Each row comes from the steps of one walk. Every step used is in the known rows, and no mark comes twice. Write the walk behind each row, first mark first.
Known rows:
g/e/x/d/n/h: -0.04,-5.64,-1.11,-3.68,+2.25,-0.43,-1.44,-0.62,-0.21,-1.93,-0.54,-0.21,+1.41,-1.82,-1.10,+1.49,-0.80
g/e/x/d/k: -1.23,-2.15,-2.15,-1.06,-0.57,-0.46,+0.86,+1.53,-0.43,-1.08,+1.51,-0.43,-0.26,-4.44,+1.05,+1.80,+1.08
k/e/x/d: -0.84,+3.96,-0.18,+1.86,-1.61,+2.43,+1.58,+1.89,+1.28,+4.75,-0.92,-0.93,+0.22,-1.14,+0.74,-0.24,+0.56
d/k: -0.12,+0.91,+0.51,+0.25,-1.92,-1.35,+0.34,+3.17,-1.03,-1.29,+2.79,+1.12,-1.53,+1.30,+2.11,+0.39,+0.85
x/d/n/h/l: +0.49,-4.37,+0.63,-2.18,+0.52,-1.27,-2.39,-0.05,-3.98,+0.97,-0.93,+0.98,+2.70,+2.45,+0.25,-2.96,-2.27
k/e/x/d/n: +0.08,+0.58,-0.19,+1.20,-2.51,+0.76,+0.49,+1.60,+0.88,+3.66,-1.51,-0.87,+1.30,+1.27,-0.46,-2.97,-0.64
d/x: +0.29,+3.30,+1.49,-1.54,-2.71,-2.35,+0.91,+1.70,-1.64,-0.49,+2.51,-0.09,-1.97,+1.14,+0.91,-0.45,+1.43
g/e/x/d: -1.99,-0.52,-0.33,-2.06,-0.37,-0.50,+1.10,+1.76,+0.71,+2.40,-0.42,-0.35,-0.68,-3.77,+0.23,+1.69,+0.90
n/h: +0.13,+0.59,+1.55,-1.58,+1.38,+0.00,-0.79,+1.30,-0.18,-2.01,+1.54,+1.24,-1.24,+1.39,+0.89,+2.62,-0.19
e/x: -1.15,+1.26,+1.37,-0.53,-3.89,-0.39,+1.52,+2.46,+1.92,+0.14,+1.24,-0.19,-1.95,+0.88,+0.59,-0.29,+0.42
e/x/d: -1.90,-1.49,+0.22,+2.29,-2.10,+1.17,+1.25,+1.62,+2.32,+1.74,+0.19,-0.11,-1.32,-0.40,+0.13,-1.31,+1.09
e/x/d/n/h: -0.17,-7.04,-0.46,+0.87,+0.56,+0.81,-1.36,-1.08,+1.49,-2.51,+0.05,+0.11,+0.67,+1.70,-1.25,-1.91,-0.75
e/x/d/n/h/l: +0.04,-5.84,-0.45,-1.68,-1.29,-0.10,-1.64,-0.69,-1.48,-0.50,-0.73,-0.31,+2.88,+1.66,-0.51,-3.76,-2.36
n/h/x/d/k: -0.10,-0.33,-1.77,+3.49,+2.31,+3.64,+0.50,-2.53,-0.08,-3.43,+2.34,+0.95,+1.07,+0.53,+1.47,+2.72,+0.52
n/h/x/d/g/e: +0.94,+3.32,+0.00,-1.35,+3.66,+0.82,+0.71,-3.77,-2.11,-2.98,-0.19,-0.06,+0.07,-1.66,-0.36,+1.85,+0.22
k/e/x/d/n/h/g: +1.74,+2.10,-0.31,+2.45,+0.69,+1.19,-1.11,-1.70,+1.32,+2.85,-2.70,-0.85,+1.49,+2.06,-1.55,-1.12,-1.21

Write each row's walk:
-0.04,+5.25,+0.72,-0.33,+0.38,-0.74,+1.80,-1.65,-1.93,+0.68,-0.69,-0.27,-0.61,-1.54,-0.12,-0.60,+0.94	h/x/d/g/e
+0.75,-2.99,+0.19,+2.94,+0.12,-0.13,-1.45,-1.96,+2.23,-0.15,-1.78,-0.01,+0.26,+2.49,-1.99,-2.37,-0.62	e/x/d/n/h/g
-1.10,-3.38,-1.61,+3.24,-2.07,+1.03,+0.96,+1.29,+1.55,-1.29,+1.93,-0.09,-0.91,-0.85,+0.94,-1.41,+1.37	e/x/d/k
+0.53,+5.08,-0.93,+0.04,-3.52,+0.84,+1.45,+2.76,+0.59,+0.30,+1.96,-1.07,-0.30,-0.28,+1.76,+0.74,+0.11	d/k/e/x
+0.53,+3.03,+1.06,-4.35,-2.43,-3.05,+1.45,+0.92,-0.31,-2.23,+0.25,-1.19,-2.52,-1.68,-0.67,-1.44,+0.32	d/g/e/x
-0.20,+1.11,-0.61,-0.50,+2.83,+0.41,-0.43,-1.56,+1.21,+1.26,-1.49,-0.41,-0.43,-3.05,-0.87,+3.43,+0.32	n/h/g/e/x/d
-0.17,-0.05,+0.30,-0.36,-1.56,-2.91,-0.01,+0.08,+0.84,+3.74,-2.62,-0.44,+0.16,-0.72,-1.70,-1.25,+0.10	h/g/e/x/d/n
+0.35,+1.80,+1.02,-1.95,+0.87,-3.25,+0.29,+0.83,-2.47,+0.43,-0.87,+0.18,-1.86,-2.37,-0.15,-1.81,+1.02	x/d/g/e
+0.90,+5.27,-2.27,+2.84,+3.10,+4.74,+0.87,-2.12,-1.09,-0.16,+1.36,+0.05,+2.33,-0.24,+1.99,+4.06,-0.08	n/h/x/d/k/e
+1.45,+0.90,+0.70,-3.93,+0.21,-2.71,-1.35,-0.89,+0.55,-1.15,-1.12,-0.36,+0.14,+0.52,-1.60,+1.88,-1.39	d/n/h/g/e/x
-0.80,+1.35,+0.26,+2.82,+2.53,+3.48,+0.75,-2.29,+0.24,-0.34,+0.69,+0.89,+0.69,+0.92,+0.88,+2.83,+0.40	n/h/x/d
+0.34,-5.67,+0.55,+0.47,+2.39,-0.07,-2.31,-0.17,-0.67,-1.57,-0.34,+1.42,+0.78,+2.56,-0.51,-1.13,-0.60	x/d/n/h
+1.22,-1.63,+1.10,+2.54,+2.26,-0.93,-2.36,-1.30,-0.19,+1.33,-1.89,+1.33,+0.13,+3.38,-1.28,-1.66,-0.57	x/d/n/h/g
